Known rows, with every step that occurs
davove, dadur, zutabep, medip: [-2.73  0.74 -0.18  0.17 -0.98  0.04  0.16  0.69 -0.40  0.62  0.59  1.84
  0.32 -0.10  0.22 -0.06  0.41  0.00]
medip, davove, dadur: [-4.29 -1.50  1.05  0.59 -0.18  0.38 -1.42  0.13 -1.37  0.13 -0.39 -0.42
 -1.92 -0.39 -0.64 -0.21  0.94 -2.79]
ripig, zutabep, medip, zako, dadur: [ 3.44 -1.09  1.24  0.41  0.11 -1.92  0.50 -1.29 -1.36  0.90 -0.09  3.13
  5.09  0.29  0.68 -0.88  1.09 -0.05]
davove, dadur: [-1.31  0.53  0.98  0.61 -1.95  0.12 -0.01 -0.01 -2.40  0.48  0.53  0.26
 -1.53 -0.38 -0.48 -0.13  0.38 -0.66]
dadur, zutabep, medip, zako: [ 0.21 -0.08 -0.61 -0.37  0.26 -1.41  1.44 -0.54  1.13  0.99 -0.53  1.76
  2.62  0.06  0.17 -1.39  1.23  1.06]
zako, dadur, zutabep: [ 5.27 -1.67 -0.03  0.15 -2.39  0.43  0.52 -0.72  0.03  0.41  0.51 -0.73
  1.01  0.48 -0.47  0.27 -0.87  0.76]
ripig, medip, davove, dadur, zutabep: [-1.13 -1.75  0.92  0.15 -0.94  0.38 -0.98  0.05 -0.27 -1.01 -0.77 -0.54
 -1.23  0.07 -0.48 -0.71  0.91 -1.56]
ripig, dadur: [ 1.08  1.54  0.72  0.69 -1.06 -0.43  0.74 -0.62 -2.04  2.68 -0.71 -0.81
  0.20  0.06 -1.47  0.25 -0.21  0.52]
nimep, davove, dadur, zutabep, medip, zako: [-4.00 -0.24 -0.55 -0.12  0.30 -0.01 -0.05  0.22  2.92 -0.05  0.57  3.07
  0.24 -1.59  1.15 -1.73  1.61 -1.65]
ripig, medip, davove, dadur, zutabep, nimep: [-2.43 -1.96  0.24 -0.29  1.95  0.55 -1.83  0.69  0.56 -1.53 -0.74 -0.28
 -2.46 -0.59 -0.19  0.03 -0.18 -1.46]
nimep, medip, davove: [-5.01 -0.50  0.04  0.20  1.01 -0.38 -1.37 -0.39  0.71  0.53 -0.90 -0.70
 -1.17  1.14 -0.20 -0.77  1.29 -1.54]
davove, dadur, zutabep, nimep, medip: [-4.36 -0.60 -1.07 -0.51  1.40  0.41 -0.78  1.20  0.60 -0.49  1.54  0.90
 -2.12 -0.35  0.01  0.62 -0.65  0.06]
zako, dadur: [ 4.02 -0.56  0.74  0.49 -2.11 -0.07 -0.30 -1.07 -0.96  0.68  0.24 -0.50
  0.18  0.54 -0.10  0.10 -0.43  0.01]
ripig, zutabep, nimep, dadur: [ 1.41 -0.13  0.44  0.45  0.51 -0.83  0.04  0.33 -3.35 -1.05 -0.57  0.78
 -0.32 -1.68 -0.63  1.25 -0.57  0.46]
medip, ripig, dadur, zutabep, nimep: [ 4.75  0.63 -0.17 -0.21  1.43  0.76  1.71  0.12 -1.07  1.12  0.03 -2.36
  1.91  0.73 -0.98  1.08 -1.11  0.84]
nimep, dadur, zutabep, medip: [ 0.12  0.90 -1.00  0.05 -1.51 -0.71  0.18  0.43 -0.45 -0.25 -0.44  1.41
  0.12 -0.72  0.04  0.25  0.41  0.32]
medip, zako, dadur, zutabep, nimep, davove: [ 2.58 -2.96 -0.99 -0.66  1.77  0.42 -0.52 -0.49  4.20 -0.75  0.53  0.58
 -0.16 -1.61  0.74 -0.59 -0.77 -0.76]
dadur, zutabep, ripig, medip: [ 4.82  3.80  0.84 -0.05 -2.32 -0.37  1.99 -0.75  0.01 -0.46 -0.02 -0.88
  1.38  0.99  0.86 -0.32 -0.40  3.27]
dadur, zutabep: [ 2.10 -0.11 -0.21  0.18 -1.87  0.16  1.54 -0.39 -0.46  0.69 -0.19 -0.99
  0.34  0.32 -0.92 -0.18 -0.13  1.58]
nimep, dadur, zutabep: [ 2.78 -0.67 -0.63  0.15 -2.77 -0.14  0.83  0.13 -1.27 -0.70 -0.23 -0.48
 -0.83 -1.16 -1.00  0.41 -0.08  0.55]
nimep, dadur: [ 1.56  0.62  0.12  0.46 -2.45 -0.65  0.01 -0.34 -2.40 -0.45 -0.52 -0.23
 -1.56 -1.05 -0.66  0.22  0.34 -0.26]

Rows
[-1.55  0.19 -1.17 -0.23  1.46  1.26 -0.06  0.29  3.11 -0.45 -0.17 -0.47
 -2.17 -1.10  0.28  0.02 -0.95  0.57]
dadur, zutabep, nimep, davove
[-0.69 -0.05 -0.59 -0.66  1.34  1.03  0.25  0.96 -0.22 -1.43  1.92 -0.56
 -0.02  1.03  0.50  0.45 -0.02 -0.56]
davove, dadur, zutabep, nimep, medip, ripig
[-3.13 -2.74  0.24  0.24 -0.48  0.86 -0.56  0.56 -0.31 -0.11 -0.12 -0.73
 -1.07 -0.46 -0.97 -0.11  0.49 -2.04]
medip, davove, dadur, zutabep
[ 0.19  0.31 -0.51 -0.01  0.33 -0.51 -0.82  0.33 -1.61 -1.00 -0.48 -0.04
 -2.80 -1.64 -0.31  1.00 -0.74 -0.15]
zutabep, nimep, dadur
[ 2.08  3.42  0.68  0.24 -0.32 -0.30  1.08 -0.72 -1.45  0.51 -0.34 -0.33
  2.65  2.08  0.99 -0.66  1.41  0.16]
zutabep, medip, ripig
[-4.88 -1.65 -1.21 -0.41  3.99  0.18 -1.47  0.80  1.93  1.55 -0.67 -0.85
 -0.85  0.17 -1.19  0.72 -0.75 -0.94]
ripig, dadur, zutabep, nimep, medip, davove
[ 1.56  0.66 -0.96 -0.77  1.80  0.55  0.99  0.26  0.75 -0.82  0.88 -1.56
  1.06  1.77  0.37  0.23 -0.12  0.92]
dadur, zutabep, nimep, medip, ripig
[ 2.44  3.05  1.23  0.10 -2.78  0.13  1.20  0.06 -0.90 -1.02  1.09  0.11
  0.36  0.22  1.06 -0.06 -0.25  1.72]
davove, dadur, zutabep, ripig, medip
[-8.49 -1.44 -0.23 -0.22  3.54  0.19 -2.93  1.02  0.51 -0.53  0.26  0.42
 -3.35 -0.21  0.24  0.26  0.30 -2.91]
zutabep, nimep, medip, davove, dadur
[-6.86 -0.02  0.66  0.43  1.13 -0.16 -2.08  0.49 -0.55  0.62 -0.68  1.44
 -0.87  0.01  0.42 -0.44  1.41 -3.01]
zutabep, medip, davove, dadur
[ 2.38  0.23 -0.07  0.41 -1.42  0.08  1.47 -0.28 -0.99  2.44 -0.41 -1.03
  1.00 -0.02 -1.84  0.44 -0.67  1.35]
ripig, dadur, zutabep
[ 0.78  1.91  0.62  0.19 -2.35  0.65  1.60  0.52 -1.06 -0.13  1.72 -0.13
  0.66 -0.18  0.50  0.65 -0.69  1.34]
davove, dadur, zutabep, ripig
[ 0.88 -1.64 -1.32 -0.63  1.35  0.27 -1.08  0.12  1.90 -0.17  1.16  0.19
 -0.42  0.55  0.39  0.76 -1.45  0.67]
zako, dadur, zutabep, nimep, medip
[ 1.73  1.73  0.93 -0.06 -0.57 -0.05  0.58 -0.52  1.04 -0.81 -1.03 -1.56
  1.04  1.05  0.67 -0.52  0.17  1.14]
dadur, zutabep, ripig, medip, davove
[ 0.19  0.72  1.11  0.42  0.70 -2.23  1.48 -1.01 -1.76  1.05 -0.84  2.89
  4.37  0.06  0.18 -1.28  1.79  0.93]
ripig, zutabep, medip, zako
[ 3.53  4.98  1.62  0.27 -2.06 -0.83  1.19 -1.10 -1.07 -0.23 -0.28 -0.56
  0.56  1.06  1.24 -0.50  0.04  2.60]
zutabep, ripig, medip
[ 3.84 -2.03 -0.63 -0.29  0.45  0.57 -0.32 -0.08  0.78 -0.09  0.56 -0.55
 -0.24 -0.11 -0.19  1.06 -1.96  0.87]
zako, dadur, zutabep, nimep
[-1.93 -3.70 -1.25 -0.66  3.06  0.51 -2.49  0.31  2.89 -0.52  0.16 -0.58
 -0.81  0.62  0.23  0.60 -0.94 -1.45]
zako, dadur, zutabep, nimep, medip, davove
[-5.22 -1.89 -1.38 -0.66  3.59  0.23 -1.45  0.66  2.49 -0.30 -0.60 -0.82
 -1.52  0.46 -0.26  0.16 -0.20 -0.64]
dadur, zutabep, nimep, medip, davove
[ 4.46 -1.97 -0.42 -0.70  1.30  0.01 -0.91 -1.03  4.26 -1.73 -0.06  0.81
 -0.39 -1.16  1.21 -1.24 -0.41 -0.27]
ripig, medip, zako, dadur, zutabep, nimep, davove
[-2.08 -0.05  0.70  0.14 -0.59  0.84  0.17  0.74 -0.09 -0.43  0.58 -0.85
  0.19 -0.17  0.37  0.40 -0.14 -0.82]
medip, davove, dadur, zutabep, ripig
[ 2.38  3.67  0.83  0.49  0.14 -0.39  1.14 -0.56 -1.90  2.29 -0.48 -0.49
  3.29  1.78  0.12 -0.07  0.89 -0.24]
zutabep, medip, ripig, dadur
[-4.36 -3.12 -0.37 -0.23  2.36  1.00 -1.45  1.23  0.41 -0.70 -0.12 -0.50
 -2.27 -1.06 -0.67  0.68 -0.56 -1.88]
medip, davove, dadur, zutabep, nimep
[-0.49  1.45 -0.60  0.08 -0.56 -0.37  0.92 -0.06  0.55  1.10 -0.44  0.94
  1.33  0.70  0.14 -0.35  0.32  1.54]
dadur, zutabep, medip
[ 5.35  3.28  0.39 -0.05 -3.29 -0.66  1.24 -0.21 -0.81 -1.88 -0.01 -0.39
  0.31 -0.44  0.85  0.27 -0.29  2.15]
nimep, dadur, zutabep, ripig, medip
